Known rows, with every way that one mark hangs from another
sila{fikala gedutal lokil reposu}: .11 -.05 .11 -.24 .14 .03 -.13 -.02 -.04 -.13 .01 -.14 .01 -.02 -.36
 -.03 -.06 -.19 -.14 -.22 -.12 .28 -.03
fikala{sila}: .07 -.07 .17 -.21 .18 .02 -.15 -.05 -.26 .06 .08 .00 .14 -.17 -.31 .07
 .07 .01 -.29 -.12 -.17 .10 -.25
vovet{kovo{reposu}}: .10 -.29 .26 -.40 .13 -.05 -.20 .02 -.37 .23 .19 .26 -.06 -.13 -.20 .14
 .29 .08 -.33 -.02 -.29 .08 .01
sila{fikala gedutal reposu{kovo lokil}}: .06 -.10 .02 -.37 .17 .02 -.23 .04 -.11 .00 -.08 .11 -.12 .03 -.31 -.05
 .09 -.04 -.23 -.21 -.04 .00 -.09
lokil{reposu{sila{fikala}}}: .01 -.03 .12 -.50 .07 -.02 -.16 .04 -.07 .09 .01 .04 -.20 -.08 -.27 .05
 -.07 -.09 -.32 -.11 .05 .02 .29
sila{fikala gedutal lokil reposu{kovo}}: .08 -.07 .09 -.28 .14 .02 -.21 -.02 -.07 -.14 -.07 -.12 .02 .07 -.31
 -.06 -.01 -.14 -.12 -.30 -.11 .25 -.18
sila{fikala lokil reposu}: .07 .01 .20 -.27 .11 .02 -.17 .00 -.01 -.08 -.04 -.20 .03 .01 -.30 .03
 -.08 -.23 -.16 -.28 -.10 .37 .06
vovet{kovo votum{gedutal}}: .16 -.03 .35 -.35 -.04 -.22 -.12 -.16 -.40 .22 .14 .12 .10 -.09 -.23 .12
 .27 .12 -.33 .01 -.32 .09 .25
gedutal{sila{reposu}}: .09 -.10 .26 -.21 .15 .01 -.12 .05 -.21 .02 .07 -.16 .21 .00 -.35 .02
 .06 -.24 -.15 -.16 -.12 .39 -.14
votum{gedutal{sila}}: .16 -.05 .36 -.25 .09 -.05 -.10 -.03 -.28 .08 .14 -.07 .29 -.07 -.32 .07
 .21 -.21 -.21 .01 -.15 .19 -.05
fikala{sila{reposu{kovo lokil}}}: .04 -.02 .00 -.24 .19 .04 -.30 .00 -.15 .07 -.15 .00 -.01 -.03 -.25 -.04
 .05 .02 -.32 -.22 -.02 .14 -.22
votum{gedutal vovet{kovo}}: .16 -.07 .25 -.39 -.04 -.30 -.19 -.13 -.48 .24 .14 .18 .10 -.20 -.19 .12
 .24 .04 -.26 .00 -.17 .10 .23
reposu{kovo sila{fikala gedutal lokil}}: .10 -.07 .10 -.37 .14 .02 -.16 -.01 -.07 -.06 -.02 -.02 -.10 .08 -.30
 -.10 .01 -.13 -.20 -.17 -.11 .00 -.10
gedutal{sila{fikala reposu{kovo lokil}}}: .05 -.10 .22 -.36 .14 .05 -.22 .13 -.08 .00 -.10 -.04 .05 .12 -.28 -.03
 .08 -.29 -.17 -.21 -.02 .21 -.12
vovet{kovo{reposu} votum{gedutal{sila}}}: .21 -.16 .46 -.37 -.04 -.16 -.17 -.02 -.38 .22 .22 .12 .17 -.06 -.19 .13
 .36 .05 -.29 .11 -.33 .13 .17
kovo{reposu{sila{fikala}}}: .09 -.14 .24 -.50 .11 .01 -.20 .09 -.09 .11 .11 .14 -.16 -.09 -.25 .10
 .10 -.02 -.33 -.05 -.09 -.07 .13
vovet{kovo votum}: .09 -.12 .29 -.33 .03 -.15 -.10 -.09 -.42 .23 .15 .14 .04 -.04 -.24 .09
 .20 .11 -.29 -.06 -.37 .09 .10
fikala{sila{gedutal lokil reposu{kovo}}}: .11 -.04 -.01 -.12 .19 .05 -.24 -.09 -.13 -.11 -.10 -.18 .11 -.01 -.31
 -.11 -.03 -.02 -.18 -.27 -.11 .30 -.40
votum{vovet{kovo}}: .10 -.15 .19 -.38 .03 -.23 -.16 -.06 -.51 .24 .16 .20 .04 -.14 -.21 .09
 .17 .03 -.22 -.07 -.23 .11 .08
gedutal{sila}: .09 -.13 .31 -.24 .16 .01 -.08 .04 -.30 .08 .15 -.04 .23 -.01 -.34 .05
 .15 -.21 -.17 -.05 -.20 .21 -.20
sila{reposu{kovo}}: .02 -.06 .12 -.28 .14 -.04 -.23 -.02 -.23 .08 -.05 -.06 .08 .03 -.27 .04
 .11 .00 -.23 -.27 -.10 .24 -.18
votum{vovet{kovo{reposu}}}: .12 -.25 .19 -.44 .03 -.22 -.27 .00 -.48 .30 .21 .29 -.05 -.17 -.16 .14
 .25 .16 -.27 .00 -.24 .06 .10
fikala{sila{gedutal lokil{reposu{kovo}}}}: .06 -.05 -.08 -.21 .16 .04 -.27 -.08 -.18 -.01 -.06 -.08 .00 -.04 -.27
 -.07 -.03 .05 -.23 -.17 -.05 .16 -.26
gedutal{sila{fikala lokil reposu{kovo}}}: .08 -.07 .30 -.26 .11 .05 -.20 .08 -.03 -.13 -.08 -.27 .19 .16 -.28 -.03
 -.01 -.37 -.06 -.32 -.09 .46 -.20
gedutal{sila{lokil reposu}}: .11 -.05 .23 -.14 .14 .04 -.15 .03 -.11 -.02 .00 -.30 .19 .09 -.34 -.05
 -.03 -.34 -.11 -.18 -.14 .55 -.12
kovo{reposu{lokil sila{fikala gedutal}}}: .13 -.18 .05 -.50 .16 .04 -.22 .11 -.06 .13 .08 .29 -.34 -.07 -.29 -.04
 .12 .04 -.37 .07 -.06 -.26 .16
reposu{lokil sila}: .06 -.04 .06 -.37 .17 .00 -.17 .03 -.15 .22 -.02 .12 -.22 -.01 -.30 -.06
 .07 -.06 -.39 .02 -.06 -.06 .15

Rows
.20 -.08 .32 -.32 -.06 -.26 -.17 -.06 -.40 .12 .09 -.01 .22 -.11 -.23
 .05 .16 -.20 -.17 -.06 -.09 .39 .17 => votum{gedutal{sila{reposu}} vovet{kovo}}
.01 -.04 .11 -.39 .14 .01 -.27 .06 -.08 .05 -.13 .05 -.10 .05 -.25 .01
 .07 -.10 -.26 -.25 -.02 .10 .00 => sila{fikala reposu{kovo lokil}}
.03 -.10 .01 -.50 .10 -.02 -.18 .01 -.12 .03 -.02 .12 -.20 -.01 -.28
 -.03 .00 .00 -.28 -.14 .05 -.12 .06 => lokil{reposu{kovo sila{fikala gedutal}}}
.16 .03 .39 -.24 -.02 -.14 -.10 -.07 -.30 .13 .15 -.09 .31 -.01 -.31 .08
 .21 -.06 -.22 .04 -.24 .16 .07 => vovet{votum{gedutal{sila}}}
.00 -.02 .11 -.39 .08 -.01 -.27 .02 -.08 .03 -.08 -.09 -.05 .06 -.23 .04
 -.03 -.11 -.19 -.25 -.04 .20 .05 => sila{fikala lokil{reposu{kovo}}}
.19 -.16 .23 -.45 -.05 -.28 -.29 -.06 -.45 .31 .18 .27 .01 -.22 -.15 .17
 .32 .16 -.31 .06 -.18 .04 .26 => votum{gedutal vovet{kovo{reposu}}}
.06 -.09 .04 -.47 .10 -.01 -.12 .01 -.10 .04 .07 .10 -.22 -.10 -.33 -.02
 -.06 -.05 -.29 -.07 .03 -.09 .21 => lokil{reposu{sila{fikala gedutal}}}
.13 -.06 .05 -.25 .17 .01 -.11 -.06 -.14 .04 .05 -.05 -.10 .01 -.36 -.12
 -.01 -.10 -.24 -.02 -.16 .09 -.02 => reposu{sila{gedutal lokil}}
.19 -.13 .45 -.44 -.07 -.24 -.11 -.02 -.38 .08 .16 .11 .22 -.15 -.21 .11
 .21 -.25 -.14 -.03 -.14 .14 .18 => votum{gedutal{sila{fikala}} vovet{kovo}}
.04 -.02 .14 -.37 .14 .02 -.20 .06 -.06 .06 -.06 .03 -.12 -.03 -.31 .03
 .01 -.14 -.27 -.18 -.03 .13 .14 => sila{fikala reposu{lokil}}
.15 -.05 .45 -.34 .07 -.04 -.07 .01 -.18 -.02 .13 -.05 .27 -.08 -.31 .11
 .18 -.29 -.18 -.05 -.12 .14 .01 => votum{gedutal{sila{fikala}}}
.08 -.06 -.09 -.22 .22 .05 -.27 -.03 -.18 .02 -.11 .06 -.04 -.05 -.30
 -.10 .07 .07 -.29 -.17 -.03 .05 -.31 => fikala{sila{gedutal reposu{kovo lokil}}}
.01 -.02 .02 -.30 .12 -.02 -.29 -.02 -.18 .13 -.07 -.11 -.04 .07 -.24
 .01 .01 -.03 -.23 -.19 -.08 .25 -.02 => sila{lokil{reposu{kovo}}}
.06 -.11 .12 -.34 .14 .00 -.17 -.01 -.18 -.07 .00 .02 .04 .00 -.31 .01
 .09 -.05 -.17 -.28 -.09 .09 -.20 => sila{fikala gedutal reposu{kovo}}
.07 -.10 .04 -.47 .17 .02 -.18 .05 -.12 .07 -.04 .21 -.24 .04 -.29 -.09
 .10 -.05 -.31 -.07 -.04 -.24 -.02 => reposu{kovo lokil sila{fikala gedutal}}
.11 -.12 .16 -.41 .15 .00 -.05 .00 -.15 -.01 .11 .11 -.10 -.08 -.35 -.02
 .04 -.09 -.26 -.07 -.11 -.11 .02 => reposu{sila{fikala gedutal}}
.05 -.01 .09 -.22 .14 -.01 -.26 -.03 -.13 .02 -.11 -.21 .07 .10 -.27
 -.03 .02 -.10 -.19 -.29 -.13 .40 -.16 => sila{lokil reposu{kovo}}
.12 -.09 .17 -.27 .15 .03 -.10 -.02 -.13 -.07 .09 -.03 .02 -.03 -.36 .00
 .02 -.14 -.15 -.13 -.21 .09 -.09 => sila{fikala gedutal lokil}
.12 -.25 .23 -.47 .12 -.06 -.19 .04 -.27 .24 .14 .25 -.20 -.10 -.19 .06
 .22 .04 -.39 .01 -.20 .01 .14 => vovet{kovo{reposu{sila}}}
.15 .06 .13 -.28 -.06 -.21 -.25 -.04 -.24 .14 .03 -.19 .16 -.05 -.27 .01
 -.01 -.19 -.14 .02 .02 .36 .26 => votum{gedutal{sila{lokil{reposu}}} vovet}
.06 -.02 .10 -.31 .14 -.01 -.22 -.02 -.13 .09 -.07 -.10 -.06 .12 -.26
 -.07 .03 -.09 -.25 -.15 -.12 .15 -.08 => reposu{kovo sila{lokil}}
.10 -.07 .02 -.28 .17 .00 -.18 -.05 -.17 .04 -.02 -.03 -.08 .10 -.30
 -.14 .05 -.05 -.23 -.11 -.15 .06 -.17 => reposu{kovo sila{gedutal lokil}}
.11 -.08 .03 -.15 .19 .03 -.13 -.08 -.21 -.05 .05 -.05 .10 -.17 -.36
 -.03 .00 .02 -.25 -.17 -.10 .18 -.28 => fikala{sila{gedutal reposu}}
.13 -.06 .06 -.12 .21 .06 -.14 -.09 -.20 -.05 .07 -.08 .10 -.10 -.35
 -.07 -.01 -.04 -.21 -.10 -.21 .15 -.30 => fikala{sila{gedutal lokil}}
.00 -.04 .01 -.44 .11 -.05 -.24 .00 -.19 .19 -.06 .04 -.16 .02 -.24 -.01
 .03 .03 -.34 -.13 .04 .04 .08 => lokil{reposu{kovo sila}}
.09 -.06 .00 -.18 .17 .00 -.22 -.06 -.17 -.03 -.06 -.15 .04 .08 -.32
 -.10 .03 -.05 -.15 -.24 -.15 .30 -.24 => sila{gedutal lokil reposu{kovo}}
.14 .03 .21 -.28 -.03 -.23 -.27 -.03 -.33 .09 -.01 -.12 .29 -.01 -.24
 .03 .15 -.13 -.13 -.14 .00 .33 -.04 => votum{gedutal{sila{reposu{kovo}}} vovet}
.13 -.19 .14 -.47 .13 .01 -.16 .06 -.12 .05 .16 .21 -.19 -.11 -.30 .03
 .11 .03 -.31 -.01 -.11 -.17 .05 => kovo{reposu{sila{fikala gedutal}}}
.03 -.07 .23 -.35 .09 .04 -.23 .09 -.08 -.02 -.04 -.17 .09 .13 -.25 .01
 -.02 -.30 -.10 -.22 -.04 .31 -.07 => gedutal{sila{fikala lokil{reposu{kovo}}}}
.09 .03 .08 -.12 .16 .05 -.21 -.07 -.07 -.05 -.07 -.25 .11 -.07 -.31
 -.02 -.11 -.11 -.22 -.24 -.10 .44 -.16 => fikala{sila{lokil reposu}}
.18 -.12 .34 -.41 -.04 -.21 -.23 -.09 -.37 .28 .19 .21 .02 -.11 -.17 .17
 .35 .24 -.38 .07 -.33 .03 .29 => vovet{kovo{reposu} votum{gedutal}}
.16 -.14 .04 -.32 .16 .02 -.21 .02 -.12 .10 .11 .04 -.19 -.02 -.31 -.07
 .06 .02 -.29 .04 -.16 .03 .00 => kovo{reposu{sila{gedutal lokil}}}
.11 -.05 -.07 -.18 .22 .06 -.20 -.04 -.16 .03 -.03 .04 -.06 -.13 -.35
 -.09 .01 .02 -.31 -.10 -.05 .08 -.16 => fikala{sila{gedutal reposu{lokil}}}
.10 -.09 .06 -.44 .17 .03 -.10 .04 -.09 .07 .04 .20 -.26 -.05 -.35 -.09
 .04 -.09 -.32 .00 -.05 -.22 .13 => reposu{lokil sila{fikala gedutal}}
.05 -.04 .16 -.47 .14 .02 -.15 .07 -.05 .12 -.02 .14 -.23 -.02 -.30 -.02
 .02 -.15 -.35 -.05 -.03 -.12 .22 => reposu{lokil sila{fikala}}
.10 -.10 -.03 -.35 .20 .01 -.13 .00 -.19 .17 .03 .18 -.24 -.03 -.35 -.12
 .08 .00 -.36 .07 -.09 -.16 .06 => reposu{lokil sila{gedutal}}
.11 -.18 .20 -.42 .05 -.12 -.26 .02 -.34 .36 .13 .31 -.20 -.03 -.18 .08
 .28 .25 -.40 .07 -.33 -.06 .25 => vovet{kovo{reposu{lokil}} votum}
